Known rows, with every way that one mark hangs from another:
{lasipu {fekeki luno} {zunan medud}}: [-0.63  4.31  0.50  0.00 -4.10 -0.34  2.02 -2.43 -1.48 -0.22 -1.13 -0.71
  3.50  3.18  0.53  1.40  1.83  0.81  1.47 -0.52  1.74  5.88 -0.23]
{lasipu {zunan boteli}}: [-0.63  3.35  0.52 -0.65 -3.52  0.53  0.79  0.08 -2.30 -0.30 -0.12 -1.63
  2.91  1.22  0.63  1.63  1.44 -0.26  1.65  1.79  2.32  2.51 -0.29]
{pevi lasipu}: [ 0.84  2.24  0.62 -0.67 -0.63  0.45  1.35 -0.67 -1.48 -0.27 -0.15 -2.14
  1.25  1.03  0.60  1.38  1.47 -0.24 -1.63  0.66  1.14  1.88 -1.15]
{zunan {boteli lolu} lasipu tabiz}: [ 0.11  2.34 -0.16 -0.33  0.67  2.02  1.15 -1.21 -1.38  0.16  0.38 -1.39
  1.82  0.61  0.62  1.27  2.55 -0.38 -0.40 -1.34  3.02  4.94 -1.02]
{luno {fekeki lasipu}}: [-0.31  4.19  0.68 -0.70 -1.20  0.43 -1.05 -0.50 -0.59  1.00 -0.62 -2.07
  1.27  1.20 -0.27  1.51  1.66  1.11 -0.21  1.16  0.07  0.32 -0.86]
{fekeki lasipu}: [ 0.18  4.18  0.71 -0.01  0.21  0.86  0.69 -0.52 -1.54  0.99 -0.38 -1.66
  1.20  1.01  0.05  1.25  1.59  0.70  0.44  1.41  0.56  0.51 -0.58]
{boteli fekeki lolu}: [-0.38  3.64  0.22 -0.46  1.06 -0.11  2.81 -3.39 -0.77  0.23 -0.61 -1.25
  0.50  1.45  0.19  1.23  2.35  0.96  0.11  0.83  0.67  4.31 -0.35]
{boteli {fekeki lasipu luno} lolu}: [-0.61  4.94 -0.19  0.41  1.40  0.24  2.92 -3.52 -0.34  1.76 -0.60 -0.76
  0.19  1.48 -0.03  1.14  2.48  1.79  2.00 -0.10  0.01  5.31 -0.59]
{fekeki {lasipu zunan}}: [ 0.02  4.37  0.92  0.02 -2.66  0.82  0.79  0.01 -1.89  0.68 -0.37 -1.52
  1.85  2.13  0.43  1.33  1.49  1.15  0.85  1.31  0.80  0.89 -0.62]
{boteli {fekeki {lasipu {zunan medud}}}}: [-0.26  4.55  0.37  0.07 -2.38  1.43  2.28 -1.71 -0.57  0.08 -1.15 -1.51
  2.48  2.70  0.23  1.22  1.67  2.30  0.87 -0.76 -0.18  1.00 -0.81]
{boteli {fekeki luno} lolu}: [-0.74  4.16 -0.07  0.09  1.26 -0.21  3.23 -4.26 -0.58  0.54 -0.58 -0.86
  0.53  1.67  0.18  1.24  2.34  0.98  1.14  0.14  0.43  7.12 -0.32]
{lasipu fekeki {zunan tabiz}}: [ 0.19  2.86  1.32  0.04 -4.28  0.06  1.84 -0.37 -1.18  0.05 -0.81 -1.00
  3.22  3.16  0.99  1.31  1.68  0.21 -0.11  0.38  2.39  2.75 -0.39]
{zunan {lasipu fekeki} {medud fitimut} tabiz}: [-2.49  1.55  0.28 -0.10 -2.69  1.59  2.61 -2.61 -0.81 -0.06 -0.60 -0.84
  2.78  2.86  0.09  0.90  2.10  0.00 -0.61 -3.16  1.45  2.79 -0.49]
{pevi {lasipu fekeki} tabiz}: [ 1.86  1.79  0.85 -0.87 -1.78  0.01  1.66 -0.21 -0.52  0.54 -0.50 -1.67
  1.64  1.56  1.34  1.46  1.68 -0.24  1.06  0.26  1.69  1.44 -0.57]
{fekeki lasipu luno}: [-0.20  4.74  0.48  0.59  0.41  0.72  0.95 -1.79 -1.36  1.25 -0.34 -1.26
  1.27  1.28  0.00  1.25  1.61  0.63  1.54  0.70  0.25  3.37 -0.63]
{zunan {boteli lolu}}: [-0.58  3.86 -0.12 -1.02  0.01  0.46  0.95 -1.81 -2.05  0.42 -0.15 -1.42
  1.39  0.15  0.15  1.46  2.34 -0.30  0.72  1.58  2.83  4.84 -0.31]
{zunan {boteli {fekeki lasipu} lolu}}: [-0.48  4.34 -0.30 -0.51  0.32  0.63  2.52 -1.43 -0.62  1.87 -0.40 -1.31
  0.83  0.02  0.06  1.33  2.44  1.40  2.30  0.88  1.37  2.34 -0.59]
{boteli {fekeki {lasipu {zunan tabiz}} luno}}: [-0.24  4.00  0.62  1.15 -2.14  1.57  2.63 -1.77 -0.06  0.89 -0.74 -0.99
  2.36  3.36  0.69  1.16  1.62  1.57  1.53 -1.19  0.13  3.53 -0.97]
{pevi {lasipu {fekeki luno} zunan} tabiz}: [ 1.20  2.39  0.72 -0.31 -4.26 -0.12  2.01 -0.48 -0.79  0.43 -0.43 -1.11
  2.38  2.95  1.72  1.56  1.63  0.18  2.49 -0.52  1.80  4.57 -0.64]
{zunan medud}: [ 0.00  4.01  0.58 -0.51  0.05  1.33  0.68 -2.79 -1.67 -0.99 -0.89 -1.80
  2.35  1.69 -0.06  1.29  1.65  0.16 -1.09 -0.08  1.04  3.08 -0.46]
{boteli {fekeki {lasipu zunan}} lolu}: [-0.30  4.64  0.17 -0.07 -1.72  0.32  2.71 -1.80 -0.80  1.01 -0.62 -1.04
  0.80  2.32  0.41  1.22  2.33  2.29  1.22  0.47  0.51  2.84 -0.73]
{zunan boteli lasipu}: [-0.16  2.04  0.29 -0.38  0.25  0.86  1.01  0.35 -1.77 -0.14  0.56 -1.65
  2.06 -0.18  0.43  1.49  1.74 -0.52  1.38  0.57  1.66  1.83 -0.57]
{boteli {fekeki {lasipu zunan} luno} lolu}: [-0.75  5.13 -0.01  0.41 -1.41  0.25  3.04 -2.70 -0.68  1.32 -0.58 -0.69
  0.83  2.63  0.40  1.24  2.36  2.24  2.22 -0.12  0.29  5.60 -0.68]
{boteli fekeki}: [-0.29  3.02  0.75 -0.09  0.33  0.01  2.62 -2.03 -0.64 -0.23 -0.65 -1.54
  1.27  1.33  0.22  1.35  1.55  0.65  0.59  1.11 -0.22  1.68 -0.23]
{pevi {lasipu zunan} tabiz}: [ 1.65  2.28  0.80 -0.82 -2.95  1.45  0.73 -0.08 -1.30 -0.64 -0.16 -2.11
  1.88  2.68  1.59  1.49  1.35 -0.10  0.45 -0.17  1.49  2.10 -0.93]
{luno {fekeki {lasipu zunan}}}: [-0.52  4.30  0.76 -0.73 -4.14  0.43 -0.97  0.12 -0.95  0.75 -0.61 -1.97
  1.92  2.36  0.10  1.61  1.55  1.46  0.21  1.02  0.40  0.65 -0.84]

Rows:
[ 0.20  1.97  0.30 -0.30 -1.60  1.67  1.61 -0.50 -0.73 -0.08 -0.44 -1.25
  3.92  1.03  0.67  1.32  2.10 -0.07  0.29 -2.23  2.93  2.76 -0.83]	{zunan boteli {lasipu fekeki} medud tabiz}
[ 0.75  2.39  0.14 -0.83 -4.44  2.93  0.92 -0.59 -1.32 -1.05 -0.57 -2.08
  4.12  2.23  1.09  1.45  1.54 -0.18 -1.69 -2.16  3.36  3.28 -1.72]	{pevi {lasipu {zunan boteli medud tabiz}}}
[-0.98  4.10  0.17 -0.36 -4.93 -0.12  1.80 -1.31 -1.63  0.17 -0.90 -0.74
  4.23  2.02  0.56  1.63  1.85  0.39  3.02 -0.19  2.87  5.83 -0.14]	{lasipu {fekeki luno} {zunan boteli medud}}
[-0.05  4.50  0.77  0.98 -2.50  1.94  0.93 -1.26 -1.23  0.75 -0.49 -1.06
  2.56  3.14  0.67  1.21  1.57  0.79  0.65 -0.76  1.17  4.11 -0.99]	{fekeki {lasipu {zunan tabiz}} luno}
[-0.18  4.53  0.12 -0.13  1.11  0.37  2.69 -2.37 -0.48  1.45 -0.60 -1.24
  0.13  1.17  0.00  1.17  2.40  1.88  0.78  0.57  0.23  2.52 -0.67]	{boteli {fekeki lasipu} lolu}
[-0.26  2.43  0.55  0.41 -0.52 -0.94  2.50 -0.71 -1.11  0.59  0.05 -0.63
  1.80  1.28  0.54  1.28  1.94  0.24  2.05 -0.18  0.79  4.50 -0.37]	{zunan {lasipu {fekeki luno}}}
[-3.06  4.34  0.04 -0.37 -4.56  1.93  1.31 -2.22 -1.95  0.19 -0.79 -1.33
  2.25  3.27 -0.28  1.06  1.75  1.07  0.49 -0.97  0.50  1.50 -0.41]	{fekeki {lasipu {zunan {medud fitimut}}}}
[-0.44  4.93  0.48 -0.93 -4.08  1.40 -1.15 -1.15 -0.85  0.00 -1.06 -1.99
  2.76  2.76 -0.09  1.53  1.69  1.83 -0.50 -0.56  0.59  1.28 -1.07]	{luno {fekeki {lasipu {zunan medud}}}}
[ 0.31  2.13  0.34 -0.99 -4.20  0.70  1.22  1.14 -1.99 -0.24  0.09 -1.99
  2.64  1.04  1.03  1.67  1.46 -0.30  0.32  0.96  2.54  1.95 -1.20]	{pevi {lasipu {zunan boteli}}}
[-0.33  3.60  0.13 -0.63 -2.82  1.68  0.87 -1.39 -1.87  0.00 -0.33 -1.41
  2.74  2.01  0.83  1.44  2.29 -0.19 -0.08  0.05  3.81  5.59 -0.77]	{lasipu {zunan {boteli lolu} tabiz}}
[ 1.07  2.03  0.92 -0.20 -3.63  1.73  1.28 -0.23 -1.35 -0.69 -0.34 -1.94
  2.54  2.93  1.29  1.31  1.40 -0.12 -2.40 -0.78  2.01  2.48 -1.60]	{pevi {lasipu {zunan tabiz}}}
[ 0.53  1.58  1.05  0.29 -0.77  0.50  2.01 -0.29 -0.69  0.16 -0.12 -1.07
  2.39  1.71  0.82  1.15  1.94  0.00 -0.29 -0.91  1.73  2.05 -0.75]	{zunan {lasipu fekeki} tabiz}
[ 1.05  1.68  1.14 -0.18 -5.25  0.22  2.25  0.54 -0.96  0.07 -0.59 -1.32
  2.96  2.91  1.46  1.37  1.66  0.24 -1.36 -0.44  2.76  2.20 -1.30]	{pevi {lasipu fekeki {zunan tabiz}}}
[-0.07  4.54  0.63 -0.53 -4.13  2.65 -1.32 -1.45 -0.34 -0.05 -1.27 -2.04
  3.43  3.52  0.18  1.37  1.69  1.55 -1.80 -1.97  1.22  1.80 -1.37]	{luno {fekeki {lasipu {zunan medud tabiz}}}}
[-0.46  4.45 -0.36 -1.28 -0.08  1.36  0.78 -3.17 -1.91 -0.18 -0.67 -1.51
  2.27  0.59 -0.09  1.39  2.48  0.06 -0.14 -0.19  2.92  5.69 -0.56]	{zunan {boteli lolu} medud}
[ 1.30  2.05  0.30 -1.16 -3.72  1.60  0.58  0.91 -1.39 -0.25  0.00 -2.12
  2.63  1.51  1.62  1.73  1.41 -0.60  1.80  0.15  2.68  2.02 -0.91]	{pevi {lasipu {zunan boteli}} tabiz}
[-0.44  4.83  0.52  0.59 -2.46  0.71  1.00 -1.07 -1.70  0.86 -0.31 -1.15
  1.97  2.41  0.41  1.34  1.52  1.08  1.98  0.64  0.57  3.61 -0.69]	{fekeki {lasipu zunan} luno}
[-0.91  4.78 -0.14 -1.42 -4.11  0.51 -0.88 -0.25 -1.20  1.35 -0.36 -1.74
  1.84  1.23  0.10  1.74  2.36  1.28  1.21  1.10  2.40  3.10 -1.00]	{luno {fekeki {lasipu {zunan {boteli lolu}}}}}
[ 0.04  3.38  0.20 -0.54 -0.94  2.76  0.37 -2.11 -1.28 -0.58 -0.86 -1.85
  3.73  1.25  0.24  1.34  1.67 -0.55 -0.79 -1.09  2.74  3.50 -0.80]	{zunan boteli medud tabiz}
[ 0.28  1.47  0.61  0.00 -1.51  0.66  1.87  0.68 -0.79  0.63  0.08 -1.06
  3.09  0.57  0.86  1.36  1.99 -0.49  1.28 -0.52  2.85  1.99 -0.69]	{zunan boteli {lasipu fekeki} tabiz}
[-2.82  2.00  0.07 -0.49 -2.51  0.31  2.66 -2.12 -1.27 -0.09 -0.43 -0.76
  2.13  2.13 -0.19  1.02  2.14  0.20  0.54 -1.84  0.82  2.29 -0.16]	{zunan {lasipu fekeki} {medud fitimut}}
[-1.22  4.10 -0.44 -0.24 -2.27 -0.07  3.05 -2.50 -1.11  0.50 -0.35 -0.70
  1.87  1.68  0.59  1.53  2.34  0.91  2.97  0.40  1.84  7.39 -0.32]	{lasipu {zunan {boteli {fekeki luno} lolu}}}
[-0.84  4.81 -0.62  0.02  0.61  0.44  2.82 -2.50 -0.43  2.17 -0.36 -0.86
  0.90  0.34  0.01  1.34  2.52  1.40  3.33  0.36  1.22  5.34 -0.62]	{zunan {boteli {fekeki lasipu luno} lolu}}
[-0.13  5.12  0.42  0.76 -2.61  2.92  0.76 -2.83 -1.09  0.12 -1.02 -1.19
  3.43  3.64  0.51  1.09  1.72  1.15 -0.13 -2.48  1.36  4.88 -1.21]	{fekeki {lasipu {zunan medud tabiz}} luno}
[-0.47  5.46  0.26  0.33 -2.44  1.64  0.84 -2.51 -1.66  0.31 -0.81 -1.18
  2.79  2.91  0.18  1.24  1.68  1.43  1.14 -0.90  0.69  4.43 -0.82]	{fekeki {lasipu {zunan medud}} luno}
[-0.30  3.74  0.11  0.72 -0.28  1.77  2.41 -1.79  0.19  1.79 -0.53 -1.08
  2.33  1.00  0.34  1.30  1.69  0.72  2.53 -0.74  0.96  3.17 -0.86]	{zunan {boteli {fekeki lasipu luno}} tabiz}
[-0.21  3.98  0.73  0.30 -2.32  0.47  2.52 -0.53 -0.64  0.66 -0.61 -1.42
  1.70  2.22  0.46  1.32  1.52  1.95  1.59  0.87 -0.22  0.19 -0.55]	{boteli {fekeki {lasipu zunan}}}
[-0.24  2.66  0.93 -0.33 -5.07  0.25  1.59  0.43 -1.27  0.40 -0.60 -1.07
  3.95  2.02  1.06  1.52  1.72 -0.21  1.44  0.85  3.62  2.64 -0.37]	{lasipu fekeki {zunan boteli tabiz}}
[-0.23  3.32  1.00  0.58 -4.03 -0.06  2.07 -1.24 -1.12  0.27 -0.80 -0.62
  3.27  3.41  0.98  1.36  1.75  0.19  1.01 -0.23  2.18  5.44 -0.38]	{lasipu {fekeki luno} {zunan tabiz}}
[-0.45  5.24 -0.17 -0.28 -1.80  1.33  2.59 -3.20 -0.70  0.43 -1.13 -1.16
  1.71  2.80  0.24  1.11  2.47  2.64  0.39 -1.20  0.69  3.58 -0.83]	{boteli {fekeki {lasipu {zunan medud}}} lolu}
[ 1.36  2.65 -0.10 -1.38 -3.79  2.64  0.34 -0.50 -1.27 -0.90 -0.50 -2.29
  3.46  1.91  1.41  1.63  1.53 -0.19  1.03 -1.40  2.77  2.82 -1.12]	{pevi {lasipu {zunan boteli medud}} tabiz}
[ 0.30  3.98  1.07  0.46 -2.88  2.04  0.57 -0.33 -1.30  0.52 -0.52 -1.57
  2.52  2.87  0.70  1.20  1.52  0.76 -0.53 -0.14  1.45  1.35 -1.01]	{fekeki {lasipu {zunan tabiz}}}
[-0.37  2.47 -0.08 -0.79 -0.67 -0.68  2.22 -0.08 -1.43  0.95  0.22 -0.76
  1.64 -0.05  0.52  1.48  2.71  0.21  2.02  0.42  3.01  4.11 -0.45]	{zunan {boteli lolu} {lasipu fekeki}}
[ 1.06  1.63  0.21 -0.96 -3.48  1.30  2.38  0.37 -0.23 -0.07 -0.23 -1.96
  2.39  1.67  1.69  1.71  1.43  0.25  2.71 -0.23  1.60  1.49 -0.83]	{pevi {lasipu {zunan {boteli fekeki}}} tabiz}
[ 0.98  2.59  0.48 -0.40 -3.60  2.75  1.10 -1.59 -1.21 -1.45 -0.82 -2.01
  3.37  3.38  1.06  1.23  1.54  0.15 -3.14 -2.54  2.19  3.36 -1.81]	{pevi {lasipu {zunan medud tabiz}}}
[-0.20  3.94  0.93 -0.31 -4.07  1.71 -1.16 -0.13 -0.44  0.50 -0.73 -1.93
  2.59  3.01  0.34  1.48  1.60  1.22 -1.06 -0.42  1.08  0.98 -1.23]	{luno {fekeki {lasipu {zunan tabiz}}}}
[-0.70  4.50  0.43  0.80 -2.03  0.30  2.76 -1.45 -0.49  1.03 -0.55 -0.84
  1.72  2.54  0.44  1.29  1.59  1.85  2.73  0.24 -0.49  2.96 -0.58]	{boteli {fekeki {lasipu zunan} luno}}
[-0.09  3.53  0.30 -0.48 -3.64  2.75  0.55 -1.48 -1.64 -0.95 -0.83 -1.82
  4.42  2.39  0.69  1.41  1.64 -0.18 -0.48 -1.29  3.13  3.78 -0.87]	{lasipu {zunan boteli medud tabiz}}
[ 0.06  2.05  0.07 -0.41 -0.78  0.64  2.02 -0.50 -0.99  0.82  0.05 -0.83
  2.24  0.65  0.77  1.31  2.76 -0.06  0.68 -0.97  3.66  4.65 -0.77]	{zunan {boteli lolu} {lasipu fekeki} tabiz}
